Each row was made from one small tree. The marks that hang from a mark follow it in brackets, in alphabetical order. Every link used is in the known rows. Write each row's tree.
Known rows
pivop[lasoz tezi votina]: [-15 -45  -9 -19   3   7   1  16 -24 -10 -40 -15  62  10  -3 -30 -23  -4
  -4  11  -3  11  -3  16]
fupep[lasoz tezi]: [-24 -26 -10  -9  16 -21  17 -21   4 -19 -23  33   0 -18  38   3  -7  46
 -27 -26 -29  -6 -35 -12]
pivop[peful[reke]]: [ 23  -7   5  30   5 -10 -13 -14  20 -30   0   7 -17  26   0 -48  -2  20
  -8  19  17   0   0  -4]
pivop[tezi votina[lasoz[reke]]]: [ -6 -28 -17   2   1 -10  27  20 -18   0 -13  14  33  13  12 -36  -8   4
  11  15  -5   8  14  20]
votina[lasoz tezi]: [  6  -5  -7  22  12 -12   2  -6  -9 -28  18  38   5 -13  47  15 -10   8
  -5  28 -36   6  10 -12]
fupep[peful tezi[lasoz]]: [-44 -41  -9 -27  12   8  14  -5 -25 -32  -8  15  16 -22  26  14  -1  60
  -6 -12  -3   6 -25 -22]
tezi[lasoz[reke]]: [-13  -5 -11  11   1   0 -16  -6 -16   7 -24  16   7 -10   6   3   5  10
   0   8  30   0 -15 -33]
pivop[peful[lasoz reke] tezi votina]: [ 18 -12   1  -6  -5   2  19  23  19 -35  29 -18  17  43  -5 -74  -8   5
   5  37   4   5   2  35]
votina[lasoz]: [  0 -10  -9  20   9 -13  -5  -9 -10 -12  -6  29  -4  -6  36  -5  -3  28
  -8  33 -15   6   5 -17]
pivop[tezi[lasoz]]: [-11 -27 -14   5  10  17 -22   9 -30 -12  -7  13  40   2  14 -14 -13  26
  -7  18  15  12 -13  -7]
fupep[peful tezi]: [-26 -33  -8  -4  18  -3  23 -20  -5 -40 -11  22   4 -13  29  -2  -3  67
   0 -10 -24   8 -14  -8]
peful[reke votina[tezi]]: [  2  22 -18  40   2 -15  23 -18  24 -39  21  21 -28   4  26 -28  -9  25
 -15  18 -26  -3  -4 -18]
tezi[lasoz]: [-12 -19  -7   2   8   5 -30  -7 -20  -5 -18  12  10 -10  17   1   0  20
 -13  20  15   5 -19 -29]
votina[lasoz[reke] pivop[peful] tezi]: [ 20  16  17  33   8 -22  18   9 -14 -22  27  41   8  15  36  39  -5 -27
  11   7 -24   1  22  14]
fupep[peful[lasoz reke] tezi]: [-14   2 -22  -2   1  -3  47  -2  21 -58  41   1 -17  -9  38 -20   0  74
   6   1 -28  -1 -14  -8]
votina[tezi]: [ 12  -7  -4  27  21  -7 -15 -21   4 -29  -1  30   4  -5  27   5  -6   6
  -6  22 -26  11   0  -9]
votina[lasoz pivop[peful]]: [ 12  -6  18  20  13 -20  -2   1 -21 -18   7  29   1  16  37  15  -4   3
  -5  25 -18   5  15  11]
pivop[lasoz votina]: [-17 -38  -1 -21   4  -7  -5  -4 -11  -5 -49 -14  29   2   2 -17 -10  -8
  -7  15  -6   5  -5  -7]
votina[pivop[peful[reke]] tezi[lasoz]]: [  9   3  12  17   4   1  -8   8 -10 -43  37  12  15  15  27  21 -10 -22
  -4  -1  -3   6   8   7]
fupep[peful[reke votina] tezi[lasoz]]: [-54 -19 -23 -15  -1  -1  46  -1  -5 -43  15   5 -13 -12  23 -14  -2  78
 -12 -15  -7 -11 -26 -29]
pivop[lasoz[reke] votina]: [-16 -23  -3 -12  -6 -12   9  -3  -6   6 -52 -12  25   0 -10 -13  -4 -21
   5   3   8  -2  -6  -9]
peful[reke tezi[lasoz] votina[pivop]]: [-15  23 -26  21  -6 -19  15 -10  10 -37  19   8 -13  -2  40  -5 -23  30
 -23  16 -13   3  -8 -29]
fupep[lasoz peful tezi]: [-43 -38   1 -25  18  -5  40 -19  -9 -25 -10  33  -5 -26  37  13  -4  73
 -18 -32 -23  -6 -35 -16]
pivop[tezi votina]: [ -2 -42 -13  -1  14   3  -1   1 -11 -14 -24   3  39  18   3 -46 -10  10
  -3  20  -7  19   2  23]

Which tree is each row?
[  9  49 -18  28  -3 -12  37  -7  36 -46  54   9 -39   3  32 -23  -2  26
  -6  44 -39  -9 -12 -17]	peful[lasoz reke votina[tezi]]
[-27  -4   5   8  16  -3  40  -9 -14 -27  24  40 -19 -13  36  16  -5  45
  -3  32 -34  -5  -7 -22]	fupep[peful[votina[lasoz tezi]]]
[-36   7  15   0  11  -5  57 -20  -6   1   7  49 -31 -21  18  25   0  40
  -4 -13 -12 -21 -36 -29]	fupep[lasoz[reke] peful[votina[tezi]]]
[-23 -13 -13  -2   8 -27  33 -18   6  -8 -24  36  -7 -19  27   6   1  37
 -13 -41 -17 -12 -33 -16]	fupep[lasoz[reke] tezi]
[-55  -4 -20 -11   0  -4  52   3 -12 -47  23   9  -6  -7  36  10  -3  63
 -10 -26 -18  -4 -17 -12]	fupep[peful[reke votina[pivop]] tezi[lasoz]]
[  1 -29  15 -18  -6 -22   6  -4   7  -3 -50 -12  24  14 -20 -22 -17 -27
   0  20  12  -4  -9  -8]	pivop[lasoz[reke] peful[tezi] votina]
[-29  15  14  10   9  -2  47  -6 -22 -20   3  23   1 -10  21  44 -10  13
   9  -4 -22  -5 -10 -13]	fupep[peful[votina[pivop[lasoz[reke]] tezi]]]
[  5 -10  12  15   6   5  -8  17 -35  -9  -2  13  38  23   7  11  -7 -11
   5   0  25  11  -1  19]	votina[pivop[peful tezi[lasoz[reke]]]]
[  6 -12  27   9  10  -5 -15  -2 -24 -20 -23   3  25  14  14  17 -11 -13
  -6   9  -2   6  -2   7]	votina[pivop[lasoz peful]]
[ 10  24  -4  38   8 -25  25   4 -15 -23  26  43  11  -5  54  48  -4 -17
  12   2 -37   5  26   6]	votina[lasoz[reke] pivop tezi]
[-22 -10   7  -1   9  -8  35 -26   2   1  -9  38 -18 -24  29  14 -14  50
  -4 -10   2  -8 -31 -37]	fupep[lasoz[reke] peful[tezi]]
[-14 -31  -9 -10  -4   3  17  17 -22   5 -42 -13  56  10 -12 -25 -18 -12
  11  -2   9   5   1  14]	pivop[lasoz[reke] tezi votina]
[-19  29   4   7   4  -1  45 -13   6  -8  16  16 -42  -6  14  -3  12  51
  12  37  -8 -12 -29 -29]	fupep[peful[lasoz[reke] votina]]
[ 22  11   1  32   2 -30   8   1   7 -41  29  19  -3  18  48  -6 -19  15
  -5  22 -21   8  25   4]	votina[lasoz pivop[peful[reke tezi]]]
[ 15 -11  12  -8   1   1  17  19   6  -8   4  -7  25  36 -16 -48   1 -12
  12  38   7   0  -9  31]	pivop[peful[lasoz[reke]] tezi votina]
[ 21  -2   1  -6  -7 -21  11  -1  47 -41  22 -16 -11  26   8 -59  -9   3
  -5  49  -9   0  -4   5]	pivop[peful[lasoz reke tezi] votina]
[  0   8   1  21   1  -9   5  -5 -20  -3 -28   8  20  -2  22  29  -8 -10
   6 -12  -3   5   3  -4]	votina[pivop[lasoz[reke]]]
[-12  16  -5  25  11 -23  22  -8 -14 -15   2  33 -16   3  47  13  -3  28
 -11  28 -39   0   4  -7]	peful[votina[lasoz pivop]]
[-42 -28 -13 -15   6   2  26  -1 -20 -20 -11  15  13 -22  17  16   4  52
   4 -25   7  -1 -24 -24]	fupep[peful tezi[lasoz[reke]]]
[ 26  20  14  27   5   0  11  12 -10 -19  20  12  19  32  17  -1  -4  -4
  14  22  -4   7  -1  30]	votina[pivop[peful[lasoz[reke]] tezi]]
[  5  -8  22   7  14   1 -21   3 -25 -28  16  21  25  10  28  40  -8 -27
  -7  11  -8  10  -3   5]	votina[pivop[peful] tezi[lasoz]]
[  4  44 -21  24  -8 -12  29 -10  35 -31  34   2 -46   7  25 -41   3  44
  -8  45 -18 -12 -18 -22]	peful[lasoz reke votina]
[ 32  30   5  26   1 -20   3  -5  28 -48  38   4 -11  22  39  -9 -12   8
  -2  35 -19   7   3   6]	votina[pivop[peful[lasoz reke tezi]]]
[ 30  32  13  24   5 -22   5  -8  18 -26  14  14  -6  17  30  13  -5  -5
   7  32 -15   5  -5   1]	votina[pivop[peful[lasoz[reke] tezi]]]
[ -4 -33  10 -19   3 -15  -9  -3   6  -4 -32  -2  16  15 -12 -25  -6 -15
  -5  26  22   1 -14 -13]	pivop[peful[tezi[lasoz[reke]]] votina]
[ -4   2   0  13  17   3 -16  -2 -24 -26  15  23  26  -8  44  49  -7 -15
  -5   4 -22  13   3  -3]	votina[pivop tezi[lasoz]]
